Each row comes from the steps of one path. Every step used is in the known rows, and no mark comes twice. Write the path behind each row, first mark first.
In the rows, 100 means zero.
Known rows
Q > T > U > G > L > P: 163,89,95,83,113,151,113,101,151,114,106,121,119,99,78,72,51,72,88,84,116,83,137,127,118,79,115,105,105,116,127,65,71,130,76,72,55,66,104,89,123,117,112
E > V: 68,80,76,105,89,101,122,103,114,107,89,106,84,99,83,95,109,121,111,111,105,93,109,69,98,96,115,131,114,85,84,104,115,111,108,67,86,82,78,86,110,115,80
H > Q > T: 93,59,101,117,115,122,89,94,88,91,85,100,106,87,102,65,95,147,109,80,59,118,92,129,71,111,105,111,64,139,95,51,49,82,78,140,106,119,109,143,68,113,127
L > P: 119,87,102,95,80,124,116,103,126,125,136,92,116,98,108,114,72,88,108,103,124,84,108,119,115,89,93,89,106,89,113,85,92,116,91,61,74,86,114,79,135,109,83
S > T: 135,90,95,95,129,129,78,99,109,105,72,112,121,96,97,115,88,88,74,79,74,83,108,84,85,95,101,124,93,121,113,83,72,88,105,126,115,86,91,131,79,84,97
S > T > Q: 135,77,94,93,124,136,77,99,117,97,60,123,118,107,110,129,85,77,65,50,74,97,124,76,81,73,87,114,90,116,113,63,71,92,80,121,102,99,103,131,71,86,94
H > Q > T > U > A: 141,59,119,99,131,118,79,102,69,68,60,121,121,123,127,77,118,119,94,75,98,112,129,95,79,93,115,116,70,165,133,81,58,99,59,117,94,119,85,118,40,121,83
T > U > G > C > V > E: 88,76,57,89,70,117,75,93,126,127,69,157,98,112,81,64,96,107,81,106,92,104,121,91,75,51,100,159,138,68,142,118,81,110,117,82,92,88,96,83,111,104,118
D > K > E: 77,86,114,104,84,95,132,122,117,81,101,78,110,105,85,115,90,84,80,73,82,123,69,91,119,70,80,95,101,108,78,133,133,104,110,103,104,104,129,99,124,102,115
P > X: 117,105,88,100,98,117,110,107,87,81,98,72,90,113,100,129,69,102,113,111,100,92,103,117,121,99,100,108,112,77,113,118,108,103,90,74,63,79,126,86,106,104,80
V > E: 73,94,71,104,91,110,103,106,110,126,101,115,108,115,89,93,88,112,96,98,82,95,103,89,69,66,91,123,130,89,103,106,102,100,104,99,101,104,100,86,105,102,114
Q > T > U > G > C > V > Y: 96,62,64,88,75,128,87,79,115,107,49,169,67,83,80,79,91,108,98,131,112,108,139,97,67,59,113,154,125,61,165,113,64,109,130,63,82,98,81,108,107,116,113
X > P: 121,93,97,102,87,121,91,100,89,91,125,73,101,101,100,98,70,99,92,106,105,80,117,119,95,93,103,122,111,109,105,83,100,88,98,68,71,74,132,77,128,88,80
L > E > V > Y: 40,74,60,97,69,126,130,90,132,112,86,133,68,87,79,113,81,121,121,131,124,87,126,63,78,58,120,135,137,55,107,113,97,115,132,31,80,101,71,87,121,112,93
R > K > E > V > C: 40,73,57,115,58,96,121,89,139,101,82,115,89,78,73,100,115,125,119,123,86,112,105,47,82,76,120,124,132,68,97,137,110,93,137,73,83,95,78,92,129,119,97
Q > T > U > A: 149,70,116,100,133,115,82,105,69,68,58,123,124,122,120,84,117,109,93,85,101,104,133,90,86,91,112,111,76,158,136,90,68,105,62,110,97,111,80,108,46,121,77
G > C: 90,88,82,68,96,97,72,77,106,124,88,107,79,86,86,81,103,94,109,104,91,93,105,94,102,111,116,121,105,91,130,106,75,82,109,79,82,80,115,91,104,114,123
D > F > M: 94,116,136,83,103,92,115,105,79,51,59,43,94,92,117,129,96,118,82,97,101,104,77,108,139,176,91,100,85,85,100,111,115,110,110,131,100,104,103,80,135,104,81
Q > T: 110,82,95,121,121,113,94,97,88,90,80,104,113,87,88,80,93,127,107,98,65,101,101,119,85,108,100,105,75,128,102,68,68,94,85,127,112,103,100,121,79,113,115
D > K > E > V > C > G: 77,42,74,119,43,104,123,96,112,115,80,107,80,82,75,82,82,111,118,121,110,101,132,76,95,79,114,146,125,60,113,111,83,107,148,61,89,68,69,113,141,115,116
C > W: 87,84,79,95,65,97,76,98,103,101,76,108,98,111,98,101,92,98,101,125,120,85,110,98,102,103,88,127,105,78,123,116,81,121,129,92,92,86,87,106,102,109,88
R > K > E > V > Y: 36,79,63,103,78,114,152,99,125,112,85,126,70,84,73,118,94,109,120,117,102,116,117,51,74,59,108,126,136,64,100,128,119,116,130,47,86,101,77,100,122,115,96
N > K: 84,138,110,108,105,104,132,125,119,93,115,70,123,97,96,110,119,102,106,112,64,115,93,66,86,97,85,101,109,92,79,113,107,79,104,101,137,106,96,94,88,89,92
J > A > U > G: 131,84,128,102,134,79,97,95,78,76,104,176,67,108,73,50,65,56,84,97,128,112,130,86,136,60,113,83,114,111,119,121,52,148,113,79,94,95,86,122,87,72,91
H > Q > T > U > G: 144,82,114,112,131,128,91,104,100,55,64,137,85,109,84,63,88,85,71,74,79,129,118,111,110,67,118,120,76,137,117,80,46,113,92,119,103,115,92,138,81,91,122
V > E > K > N: 93,163,65,118,83,117,133,147,82,132,125,89,148,113,74,98,105,115,110,85,71,116,78,54,58,80,85,130,129,96,87,136,140,111,109,102,102,97,110,99,95,137,109
C > G > U: 138,107,81,97,85,119,94,96,97,115,77,113,71,64,98,96,59,83,119,105,106,87,132,89,91,100,108,130,105,87,103,59,61,133,95,67,106,77,83,106,70,118,117
U > T > Q: 143,76,90,89,116,104,82,90,113,84,63,123,90,110,105,102,94,93,75,65,85,111,135,71,77,81,78,93,92,114,107,59,83,105,83,97,80,119,101,109,70,93,86
J > A: 89,73,129,89,101,79,96,84,68,108,110,122,93,103,114,82,99,79,111,105,130,99,113,88,104,87,106,72,100,113,125,99,90,117,98,104,83,102,98,82,63,97,83
K > E > V: 47,72,74,104,78,95,131,105,118,107,100,106,85,89,82,101,107,102,101,87,100,109,98,59,115,74,109,122,109,92,71,113,125,118,113,67,83,77,93,94,122,109,91
R > K: 85,138,106,115,110,100,139,110,127,96,92,88,123,104,81,112,113,107,120,107,65,126,95,70,88,117,93,85,112,94,81,119,117,105,98,97,133,114,94,102,91,96,94
Y > V > E: 64,82,68,101,63,119,96,102,121,136,86,130,111,119,74,91,93,112,116,107,89,106,100,83,66,54,92,133,128,71,104,116,113,100,106,95,102,104,87,89,97,97,113
C > V > E: 73,83,60,104,62,110,93,103,120,132,87,140,113,112,93,77,98,124,90,111,98,98,113,96,65,60,87,141,140,64,119,114,104,112,113,91,101,95,95,81,112,101,104
L > G: 104,96,65,97,87,91,95,100,95,104,118,112,93,65,109,93,67,99,94,109,88,102,120,82,106,81,97,106,84,81,104,93,95,96,94,85,107,74,78,91,122,97,124
D > K > E > V > C: 49,58,63,112,53,98,117,94,135,93,78,108,85,86,72,99,107,128,110,124,93,104,99,59,82,72,117,133,131,69,102,140,114,88,140,77,77,95,83,85,135,126,99
D > K > N: 108,137,95,117,89,118,157,146,90,87,95,75,137,124,75,105,95,111,91,84,71,109,67,83,75,93,73,128,106,106,89,139,145,104,111,115,112,93,130,91,100,127,130
Y > V > C > W: 68,62,58,98,22,103,61,83,124,106,55,129,94,102,83,95,98,112,123,152,124,91,114,83,82,87,100,145,118,49,141,138,80,106,151,87,81,91,67,104,108,117,90
N > K > E > V: 39,92,80,108,81,97,146,118,128,104,108,92,96,88,79,105,116,103,104,93,82,116,94,43,108,71,102,122,114,88,60,120,128,109,113,68,102,80,91,92,116,104,86
J > A > U: 98,59,133,88,137,73,78,82,72,100,119,159,90,102,99,78,77,74,107,105,133,108,109,82,115,91,91,85,112,124,115,124,62,135,98,90,108,100,86,113,72,86,64
K > E: 71,90,99,99,85,91,113,102,107,101,117,101,101,86,97,108,97,72,87,66,93,123,83,87,125,67,91,87,93,110,82,114,114,110,106,101,95,93,121,112,117,91,116
E > K > N: 106,166,80,115,87,112,131,143,77,120,125,82,144,106,80,102,111,110,112,87,81,118,75,59,73,97,91,119,114,100,85,134,139,111,107,102,101,95,110,106,91,137,101
H > Q > T > U > A > J: 138,56,130,85,138,121,76,78,49,86,84,144,117,135,124,62,107,96,120,77,126,102,132,102,105,88,130,89,83,150,152,86,40,100,70,125,102,150,87,137,35,112,73
C > V: 100,86,85,101,58,99,85,96,114,108,81,136,107,96,106,79,114,118,92,121,122,103,113,110,95,92,95,126,115,65,121,110,104,118,113,89,98,87,92,95,109,101,86
R > K > E > V > C > W: 44,69,51,108,36,92,94,91,133,102,63,117,92,96,76,101,102,115,117,141,107,96,112,59,87,88,101,143,129,55,119,145,91,117,155,73,83,83,71,100,121,121,85
D > K > E > V > Y: 45,64,69,100,74,116,149,106,122,104,81,119,66,93,73,118,86,112,109,116,108,106,112,63,75,54,106,134,136,65,105,131,122,111,133,50,79,103,83,92,128,123,98
D > F: 88,104,121,86,121,97,109,102,83,72,71,68,96,108,109,130,93,103,93,108,105,104,78,88,130,142,93,114,94,88,108,100,95,101,105,118,106,102,87,80,118,103,85

Write each row's path
36,79,64,102,76,115,150,104,123,111,93,120,70,83,78,118,96,107,114,118,101,111,116,49,73,51,105,131,135,64,99,127,115,107,132,48,88,98,78,97,122,113,95 => N > K > E > V > Y
145,60,114,80,142,64,69,75,83,87,91,153,73,101,89,62,82,91,93,105,110,108,129,63,91,99,79,84,105,136,114,95,64,129,109,84,89,116,80,108,60,84,58 => J > A > U > T
146,100,101,69,144,104,98,88,124,100,88,169,86,99,58,28,56,59,81,85,126,92,147,94,120,82,130,99,126,123,119,100,73,140,92,89,63,63,84,109,86,95,121 => J > A > U > G > L
90,167,85,124,96,113,165,134,96,105,103,89,145,109,73,106,112,102,112,82,57,127,77,57,75,103,79,111,106,104,80,135,139,112,107,110,126,91,119,105,88,112,125 => R > K > N
169,103,63,79,111,90,75,86,106,87,71,126,60,64,95,79,64,102,92,106,78,96,140,56,73,97,87,107,91,110,102,56,76,120,93,71,90,102,76,85,63,107,100 => L > G > U > T
151,84,114,82,116,107,90,81,47,107,89,149,95,116,115,65,82,78,135,96,148,78,154,87,113,87,136,83,108,113,150,85,46,125,84,84,98,124,79,119,42,115,75 => C > G > U > A > J
153,92,111,115,133,124,94,107,100,56,62,139,88,109,77,70,86,75,69,82,82,122,122,106,117,65,116,118,82,130,121,89,54,119,95,113,105,107,88,128,85,91,116 => Q > T > U > G
79,75,69,95,61,117,106,89,113,114,73,151,78,88,97,98,94,117,105,137,129,102,129,96,63,65,101,133,136,47,141,119,98,114,131,63,85,104,79,99,116,110,95 => C > V > Y
153,95,92,76,141,140,93,93,140,85,62,141,98,101,67,35,72,83,70,67,90,107,135,113,99,89,133,126,96,142,116,69,65,114,78,119,67,78,89,124,79,110,144 => H > Q > T > U > G > L
146,68,127,87,140,116,79,81,49,86,81,146,121,135,118,70,105,87,119,85,129,94,137,97,110,87,128,85,89,143,156,94,49,106,73,119,105,142,82,126,42,112,67 => Q > T > U > A > J
96,157,61,110,62,128,125,129,111,131,120,97,148,92,67,83,90,111,119,96,94,103,98,54,78,86,109,132,128,85,92,126,119,116,122,78,89,76,98,107,105,137,120 => V > C > G > L > E > K > N
129,96,69,100,70,119,88,88,105,113,70,121,66,57,95,93,61,93,123,119,106,86,137,81,79,95,116,137,115,76,115,69,54,123,110,66,98,79,75,103,78,125,120 => V > C > G > U
103,151,60,109,81,110,115,138,87,133,115,132,132,109,59,70,97,107,102,92,82,120,90,52,70,69,92,146,141,83,107,151,115,126,120,81,98,84,107,107,100,132,109 => A > U > G > C > V > E > K > N
142,56,106,82,133,90,72,81,99,84,73,152,85,111,105,92,82,82,78,68,101,115,140,62,85,76,73,85,98,126,114,70,65,122,82,92,83,120,94,115,56,86,68 => J > A > U > T > Q
132,122,60,87,93,109,87,99,104,101,91,118,73,47,108,104,50,89,107,108,86,89,122,72,89,88,102,120,93,87,98,68,78,121,77,72,108,79,82,81,75,120,121 => L > G > U
69,77,52,89,60,107,79,91,123,144,82,144,103,105,86,69,99,122,95,113,94,94,114,92,66,65,95,151,142,59,133,117,92,103,118,81,91,84,102,77,114,109,116 => G > C > V > E
93,158,60,119,67,116,127,144,88,135,119,102,151,112,77,90,110,122,107,91,79,116,81,57,56,77,84,139,133,84,95,140,141,117,114,98,101,93,107,97,97,137,105 => C > V > E > K > N
149,107,98,88,109,97,94,105,73,88,69,126,94,100,120,84,96,101,110,97,120,81,141,73,84,94,121,99,103,123,121,86,79,126,67,71,83,101,86,85,37,126,81 => G > U > A
130,95,90,96,83,133,120,109,104,98,123,65,101,112,107,139,49,94,118,113,117,80,108,129,132,90,94,99,116,69,122,107,102,115,83,47,45,69,136,71,130,109,68 => L > P > X
42,66,61,98,74,113,138,96,117,114,87,130,61,84,78,114,90,106,113,114,113,106,118,61,78,53,111,131,132,66,106,121,113,115,131,48,74,95,80,99,126,116,99 => K > E > V > Y
120,76,65,76,74,127,94,78,143,136,70,132,99,82,62,47,70,94,115,109,119,87,152,97,87,98,132,139,126,82,127,87,85,108,114,84,61,47,65,110,110,117,141 => Y > V > C > G > L
124,89,91,70,112,109,69,83,110,95,69,134,66,98,73,68,96,67,84,93,91,108,120,91,118,84,126,132,101,102,143,109,54,98,111,78,82,83,107,102,101,104,129 => T > U > G > C
93,51,74,112,34,110,93,82,105,128,77,126,87,81,79,78,85,104,134,132,122,105,139,90,89,83,116,139,114,54,129,101,69,100,142,73,93,74,59,124,121,101,119 => Y > V > C > G
130,72,108,107,137,140,73,97,102,70,61,105,122,103,103,106,106,102,86,84,66,120,98,111,88,98,94,134,66,151,116,79,67,94,74,138,122,115,90,121,70,115,100 => Q > T > U
145,79,118,91,122,108,85,105,75,73,67,121,118,129,126,94,121,96,89,86,118,102,132,80,94,87,113,109,88,146,136,106,84,108,70,97,90,110,80,98,56,115,70 => T > U > A
161,106,91,78,144,136,96,95,141,85,60,143,102,101,60,42,71,72,70,75,93,99,140,108,107,86,131,123,102,136,120,77,74,121,81,112,70,70,85,113,85,109,140 => Q > T > U > G > L
118,90,60,101,67,119,96,88,110,115,66,122,61,56,88,92,65,101,128,122,107,83,140,71,78,94,122,148,120,71,109,71,60,127,113,55,93,74,68,98,82,130,114 => E > V > C > G > U
93,84,58,66,87,91,68,78,103,127,102,116,73,63,92,78,80,92,105,110,83,95,118,80,106,97,113,125,94,76,133,102,72,80,106,67,88,60,100,83,121,111,139 => L > G > C
60,117,105,105,88,95,135,120,120,97,128,80,117,84,94,115,111,75,91,76,68,133,78,63,115,65,79,87,99,104,68,124,119,96,109,101,122,96,118,108,109,82,110 => N > K > E
128,77,79,97,77,97,104,100,79,101,65,137,81,84,107,76,89,101,119,100,127,85,158,55,87,77,131,120,113,104,124,90,70,134,92,47,73,78,70,94,60,130,90 => K > E > V > C > G > U > A
145,75,61,89,86,92,89,81,113,99,57,129,51,65,79,72,74,103,104,106,91,99,147,46,72,90,98,126,110,100,103,64,68,129,122,56,76,93,72,100,74,113,97 => K > E > V > C > G > U > T
155,71,72,89,98,112,76,82,116,90,46,135,73,87,101,98,75,93,87,78,87,103,154,60,64,77,87,112,101,99,117,47,59,113,90,80,78,110,87,110,62,106,96 => V > C > G > U > T > Q
100,58,78,114,53,104,97,84,97,120,88,114,84,77,89,79,82,104,120,125,115,97,140,94,91,91,116,132,116,66,129,95,61,100,140,75,93,74,68,121,128,103,121 => V > C > G
99,103,100,76,105,118,93,80,152,99,105,157,106,96,71,51,50,73,94,93,135,78,134,87,140,65,131,92,121,105,100,94,63,139,103,59,80,76,94,95,95,79,117 => J > A > U > G > L > E
80,87,72,83,51,137,89,75,171,124,89,132,116,83,71,66,60,98,119,112,129,77,136,89,116,75,132,123,121,73,103,87,75,115,119,55,81,65,78,97,115,95,132 => Y > V > C > G > L > E
151,105,83,87,103,93,92,105,70,90,78,132,90,82,124,82,78,100,108,100,114,82,150,64,87,84,119,102,95,113,123,83,76,124,64,64,86,87,75,79,49,124,92 => L > G > U > A
62,58,64,97,71,103,95,71,146,98,82,162,77,82,64,59,80,114,117,134,126,85,135,54,99,63,142,127,143,72,118,126,71,115,138,51,64,83,63,86,115,110,94 => J > A > U > G > L > E > V > C
84,74,61,83,60,114,96,81,116,117,64,166,58,84,81,78,90,105,101,138,126,102,139,93,73,59,115,142,140,41,160,123,78,112,140,47,73,92,85,99,120,110,110 => U > G > C > V > Y
118,71,92,75,116,118,65,79,106,93,64,133,68,94,77,53,96,86,87,84,76,115,115,103,107,88,128,136,86,117,140,89,33,90,103,94,83,92,111,120,89,108,139 => H > Q > T > U > G > C
113,74,59,79,85,122,105,81,143,134,74,127,92,78,63,46,72,101,110,109,118,80,156,89,87,103,136,145,132,84,121,82,85,111,116,75,55,41,64,104,118,123,136 => E > V > C > G > L
107,112,69,105,87,118,69,120,115,128,90,122,124,105,71,72,107,126,104,114,79,117,110,73,66,73,110,145,141,79,122,121,89,110,106,84,95,114,79,100,97,138,78 => Q > T > U > G > C > V > E > K
78,64,67,87,75,96,75,86,109,135,86,178,89,110,78,47,85,102,91,113,110,99,126,86,81,49,100,141,148,67,144,125,71,125,122,74,88,84,96,84,103,97,107 => J > A > U > G > C > V > E
140,72,102,82,91,110,81,73,58,111,77,162,95,113,106,62,86,85,148,111,152,82,156,78,103,78,142,93,115,96,159,98,47,118,96,81,92,125,68,118,43,118,76 => Y > V > C > G > U > A > J
73,44,66,116,43,102,113,86,105,125,88,118,77,72,79,79,86,105,120,117,116,101,140,74,98,79,120,142,121,62,114,102,74,110,147,59,85,61,65,119,138,108,116 => K > E > V > C > G
148,78,108,88,142,151,61,98,117,82,55,112,126,109,109,131,104,73,63,71,72,108,102,85,90,89,94,148,78,147,124,88,70,89,88,138,124,102,82,128,70,95,88 => S > T > U
